Every row comes from one small tree of marks. Brackets hold a mark, then the marks that hang from it, in the order of their numbers. Every link used is in the known rows. Which tree was each row made from?
Known rows
[K_445 K_537 [K_592 [K_973 K_411 K_494]]]: [-0.07 -1.48 -0.80 -0.38  1.38 -1.41  6.48  3.90 -1.10  4.53  0.98 -1.78
 -2.74 -3.78 -2.06  0.77 -1.37 -2.87 -1.08  0.52]
[K_5 K_592]: [ 0.02  1.53  2.54  1.28  0.03 -0.63  2.15 -1.35  0.87  0.79  2.92 -0.94
 -3.64 -2.00  0.77  1.04 -0.35  0.59  1.22  1.10]
[K_291 [K_592 [K_445 K_537] [K_973 K_650]]]: [-0.20  2.18  1.40 -2.87 -5.93 -2.19  4.14  1.22 -1.56  3.40  1.33  1.08
 -5.83 -2.22  3.00 -3.54  3.61 -5.58  1.11 -2.56]
[K_650 [K_973 K_411 K_494 [K_592 K_291]]]: [ 1.67 -0.83  0.02 -3.32  2.01  1.87  4.64  0.42  3.36  0.74  1.84 -0.71
 -0.42 -5.87 -5.70 -1.21  1.37 -0.58  1.25  1.69]
[K_537 [K_445 [K_592 K_291 K_973]]]: [ 1.16  2.04 -3.58 -2.87  2.83 -1.99  1.64  3.22 -0.04 -3.21  4.28  4.07
 -3.18 -0.39 -0.48  2.17  1.68 -3.14  1.00  3.56]
[K_592 K_291 K_445 [K_973 K_411 K_494 K_650]]: [-4.15  3.63 -4.77 -2.85 -2.45 -1.61  2.67  2.33  4.42  2.63  0.05  1.86
 -3.79 -4.82 -0.99 -3.74  3.03 -3.04  1.73 -1.58]
[K_411 [K_973 K_592 K_650]]: [ 2.16 -1.86  4.33 -2.93  0.39 -1.10  5.09  0.88  3.17  3.99  1.68  0.12
 -2.84 -5.92 -0.14  0.05  2.62 -1.44  0.45  1.28]
[K_973 K_494]: [-3.58  3.01  1.86  0.40  0.50 -0.34  0.47 -0.69 -1.78  1.49  0.88 -2.27
 -1.74 -1.68 -4.06  0.89 -1.35  2.89  3.05 -1.59]
[K_650 [K_973 K_411 K_592]]: [ 2.80 -2.10  3.45 -3.08 -0.48  0.39  6.29 -0.91  1.09  2.26  1.79 -1.87
 -1.85 -3.81 -1.85 -2.42  1.80 -1.45 -0.81  2.55]
[K_445 K_537 K_592]: [ 1.77 -1.83  3.23 -0.02  1.93 -0.85  3.74  1.37 -3.64  3.16  2.83 -1.63
 -2.35 -0.35  0.47  4.09 -1.09 -2.36 -2.33  0.21]
[K_291 [K_592 [K_445 K_537]]]: [-0.99  2.01  3.14 -1.85 -3.83 -1.98  3.55 -1.46 -4.45  2.39  2.01 -2.94
 -3.92  0.46  1.63 -1.07  0.94 -2.49  0.80 -2.69]
[K_973 K_650]: [-1.11  2.38  3.64 -1.17 -1.97 -0.12  1.51 -0.16 -0.29  3.53 -0.17  0.45
 -2.95 -2.34  0.69  0.95  1.06  0.02  0.13 -1.18]
[K_537 [K_445 [K_592 K_291 [K_973 K_411 K_494 K_650]]]]: [ 0.23  2.81 -3.59 -4.21  1.66 -2.56  6.00  4.13  3.39  3.05 -0.74  2.84
 -2.40 -5.14 -2.76  1.90  0.76 -2.96  1.14  2.51]
[K_291 [K_592 [K_445 K_537] [K_973 K_411 K_650]]]: [-0.41  1.90  0.87 -3.53 -6.72 -2.62  7.00  1.29  0.00  5.18 -0.87 -0.69
 -5.39 -3.43  3.19 -4.22  3.19 -5.90 -0.67 -1.33]
[K_973 K_411 K_494 [K_592 K_291 [K_445 K_537]] K_650]: [-0.80  0.36 -0.54 -2.68 -0.71 -2.56  6.28  2.79  2.43  6.81  0.78 -1.50
 -0.94 -4.99 -2.83  0.00  3.59 -3.26 -0.52 -2.27]
[K_973 K_494 K_592 K_650]: [ 0.03  1.61  3.23 -1.31 -0.92 -0.54  3.52  1.42  0.08  4.38  0.44 -0.45
 -1.83 -4.99 -5.36  0.78  1.17  1.46  3.32 -2.11]
[K_650 K_973]: [ 0.64  0.15  3.55 -2.10  0.18  0.71  1.60 -2.22 -0.40  0.39  2.80 -0.40
 -2.92 -1.71 -0.08 -1.25  0.62 -0.64 -0.37  1.00]
[K_537 [K_445 [K_592 K_973]]]: [ 1.09  1.50 -1.07 -2.46  1.02 -3.74  3.16  2.74 -1.94 -0.39  3.01  1.69
 -3.71  0.29 -0.36  0.99  0.43 -2.21  1.21  2.95]
[K_973 K_411 [K_592 K_291] K_650]: [ 1.49  0.42  0.73 -2.56 -0.67  0.53  4.67  1.79  3.56  2.39 -0.19  1.62
 -1.30 -5.08 -1.48  1.09  3.27 -1.41 -0.21  0.90]
[K_650 [K_973 K_494 [K_592 K_445]]]: [ 0.39 -0.27  1.41 -2.90 -0.90 -1.43  4.14 -0.63 -0.11  2.12  4.03 -1.85
 -2.98 -3.08 -4.41 -4.10  1.94 -0.78  2.97 -1.37]
[K_592 K_445]: [-3.50  2.51  0.62 -0.93 -2.19 -2.64  0.34 -1.64 -1.62  1.14  3.13 -1.69
 -3.67  1.49  1.13 -1.68  1.11 -0.34  1.10 -1.98]
[K_251 [K_973 K_494]]: [-3.34  2.98 -0.83  0.61  0.50 -1.64 -1.33  0.03 -0.85  1.45 -0.71 -1.62
 -4.41 -1.90 -5.35 -1.02  0.41  0.53  2.19 -1.57]

Which tree is each row?
[-0.90  4.22  1.36 -2.36 -4.28  1.22  2.92  0.99 -0.40  1.27 -1.64  1.77
 -4.61 -5.45 -3.22 -2.45  0.68 -0.46  5.36 -2.45]
[K_291 [K_592 [K_973 K_494 K_650]]]
[-0.31  1.50  0.24 -2.14  0.16  0.75  4.75  2.01  3.43  3.68 -1.03  0.57
 -0.52 -6.68 -5.05  1.20  1.79  0.08  1.86 -0.50]
[K_973 K_411 K_494 [K_592 K_291] K_650]
[-1.47  1.66  0.46 -2.12 -3.37 -1.24  4.00  1.68  2.49  3.74 -0.72  1.19
 -3.98 -3.85  1.51 -2.47  1.92 -2.50 -0.58  0.71]
[K_592 [K_973 K_411 K_650]]
[-0.63 -0.12 -4.13 -0.07 -0.27 -3.16  4.14  2.17  4.00  1.24  4.85  0.38
 -4.62 -2.66  3.84 -2.38  3.90 -6.16 -2.14  1.88]
[K_5 [K_592 K_291 [K_445 K_537] [K_973 K_411]]]
[ 0.90 -0.94  3.58 -2.51  1.40 -0.85  5.15  1.80  2.97  5.27  0.78 -1.00
 -2.41 -7.30 -3.73 -0.04  1.21  0.39  2.76 -0.42]
[K_411 [K_973 K_494 K_592 K_650]]
[ 0.69 -2.56 -0.61 -3.40  1.34 -1.31  6.34  0.96  1.91  3.86  3.61 -2.39
 -0.94 -4.16 -3.22 -2.52  3.10 -3.80 -1.31 -0.11]
[K_650 [K_973 K_411 K_494 [K_592 K_291 [K_445 K_537]]]]
[ 0.32 -0.75 -2.74 -0.24  3.60  0.72  1.60  4.79 -0.75 -0.30  4.12  1.94
 -2.37 -3.31 -2.85  2.15  0.31 -3.37  0.90  0.03]
[K_445 K_537 [K_592 K_291 [K_973 K_494]]]
[ 0.01 -1.05 -3.42 -1.09  2.97  0.11  4.80  4.37  0.89  1.59  1.95  0.27
 -1.85 -4.38 -2.56  1.89 -0.19 -3.81 -1.17  0.89]
[K_445 K_537 [K_592 K_291 [K_973 K_411 K_494]]]
[-0.68  0.64 -1.59 -0.38  1.00  0.46  2.03  2.39 -1.04 -0.19  2.14  0.94
 -3.90 -3.03 -3.38  0.15 -1.34 -0.84  3.00 -0.10]
[K_445 [K_592 [K_973 K_494]]]
[ 0.45  0.20 -0.42 -1.79  0.53  0.32  3.21  0.91  2.06 -0.53  2.00 -0.12
 -0.62 -2.89 -2.49  0.86  2.36 -0.62  0.27  1.94]
[K_973 K_411 [K_592 K_291]]
[-1.39 -0.66  0.30 -2.58  0.92 -3.20  4.31  0.36  1.53  2.80  4.16 -3.34
 -2.75 -3.83 -3.01 -2.79  1.42 -0.25  3.20 -0.96]
[K_411 [K_973 K_494 [K_592 K_445]]]
[-0.13 -1.15  1.96 -0.87 -1.22 -3.49  3.37  1.26 -3.31  3.50  5.24 -2.52
 -2.48  0.38 -0.12 -0.87  3.19 -2.59 -0.45 -1.67]
[K_973 [K_592 [K_445 K_537]]]
[-2.77  3.12  0.06 -1.49 -1.21 -2.07  3.20  0.58  2.67  6.09 -4.63 -1.63
 -4.04 -5.04 -4.24 -1.42  1.08 -0.84  0.29 -1.34]
[K_251 [K_973 K_411 K_494 K_650]]
[ 0.44 -0.17 -0.33 -1.27 -1.19 -2.09  2.75  0.81  1.12  2.09 -0.82 -1.67
 -3.70 -2.66 -3.44 -1.85  2.80 -1.79 -0.43  1.28]
[K_251 [K_973 K_411 K_592]]
[-1.74  2.27 -1.97 -2.99 -1.67 -1.51  4.96  1.42  3.68  4.21 -0.02 -0.33
 -1.93 -4.92 -3.82 -1.19  3.33 -1.51  1.80 -2.05]
[K_973 K_411 K_494 [K_592 K_291 K_445] K_650]
[ 0.42  1.17 -3.19  0.04  0.37  0.12  2.40  1.33  5.18 -1.63  2.62  2.27
 -3.86 -4.44  1.52 -1.22  2.08 -2.79  0.38  3.66]
[K_5 [K_592 K_291 [K_973 K_411]]]
[-1.86 -0.32  0.66 -0.99 -1.05 -4.28  6.70  1.51 -1.58  6.76  1.95 -5.34
 -1.12 -2.17 -3.49 -1.55  1.42 -1.37 -0.18 -1.74]
[K_973 K_411 K_494 [K_592 [K_445 K_537]]]
[-2.16  1.90 -3.52 -1.71 -0.35  0.42  1.00  1.76  2.31 -2.22  2.27  2.01
 -2.59 -2.85  0.34 -1.61  1.97 -2.20  0.12  2.26]
[K_592 K_291 [K_973 K_411]]
[-2.85  2.74 -0.42 -1.62 -3.46 -2.16  2.91  1.02 -3.48  1.67  2.24 -1.31
 -4.92 -1.85 -1.48 -3.77  1.27 -2.67  3.35 -2.99]
[K_291 [K_592 [K_445 K_537] [K_973 K_494]]]
[-0.36  2.50  0.21  0.51 -1.11 -0.59  3.06  1.80  3.42  3.03  1.15  1.97
 -4.90 -6.75 -1.78 -1.44  1.19 -0.89  3.61 -0.60]
[K_5 [K_592 [K_973 K_494 K_650]]]
[-1.48  0.99  3.17 -2.19  1.10 -0.81  3.71  0.05  2.83  5.53 -0.11 -1.38
 -2.57 -5.93 -1.52  0.31 -0.20  0.86  1.47 -0.86]
[K_411 [K_973 K_494 K_650]]
[ 0.51 -1.92  0.28 -3.30  2.35 -2.88  4.93  2.96  3.80  5.53  3.72 -0.66
 -1.98 -6.28 -1.65 -0.09  4.26 -4.03  0.61 -1.59]
[K_411 [K_973 K_494 [K_592 K_291 [K_445 K_537]] K_650]]
[ 0.92 -0.55  0.86 -1.01  0.67 -1.05  4.88  4.73 -1.15  5.49  1.09  0.96
 -3.58 -5.00 -2.08  1.56  0.09 -3.58  0.14 -1.45]
[K_445 K_537 [K_592 [K_973 K_494 K_650]]]
[-3.50  2.57 -4.94 -1.51 -1.41 -1.19 -1.77  1.34  1.01 -3.45  5.42  3.11
 -4.87  0.05  1.40 -3.27  3.81 -3.26  1.98 -0.49]
[K_592 K_291 K_445 K_973]
[ 2.46 -1.81 -1.55 -2.27  0.83 -0.34  5.82  4.75  2.53  3.68  0.73  3.12
 -3.05 -4.78  1.81  2.08  2.31 -6.76 -3.59  1.96]
[K_445 K_537 [K_592 K_291 [K_973 K_411 K_650]]]
[ 1.46  0.54 -1.56 -2.37 -0.37 -0.82  2.77  2.25  4.87  2.46 -1.74  2.10
 -3.95 -5.47 -2.92 -0.46  5.25 -3.60 -0.85  1.01]
[K_251 [K_973 K_411 [K_592 K_291] K_650]]
[ 0.78 -0.71  0.05 -2.78 -1.63 -2.86  5.78  2.49  2.18  5.85  1.87 -0.43
 -1.98 -3.23  0.78 -0.07  5.02 -4.93 -2.66 -0.90]
[K_973 K_411 [K_592 K_291 [K_445 K_537]] K_650]
[ 0.74  3.23 -2.95 -3.45  2.27 -1.99  3.03  4.26  1.64  0.91  1.43  4.28
 -2.87 -3.85 -3.41  2.70  1.08 -2.37  2.59  1.24]
[K_537 [K_445 [K_592 K_291 [K_973 K_494 K_650]]]]
[ 0.77 -0.98 -2.36 -1.75  1.76  0.14  5.73  5.08  2.35  4.72 -0.13  1.96
 -2.31 -6.55 -1.74  2.13  0.89 -4.95 -1.49  0.33]
[K_445 K_537 [K_592 K_291 [K_973 K_411 K_494 K_650]]]
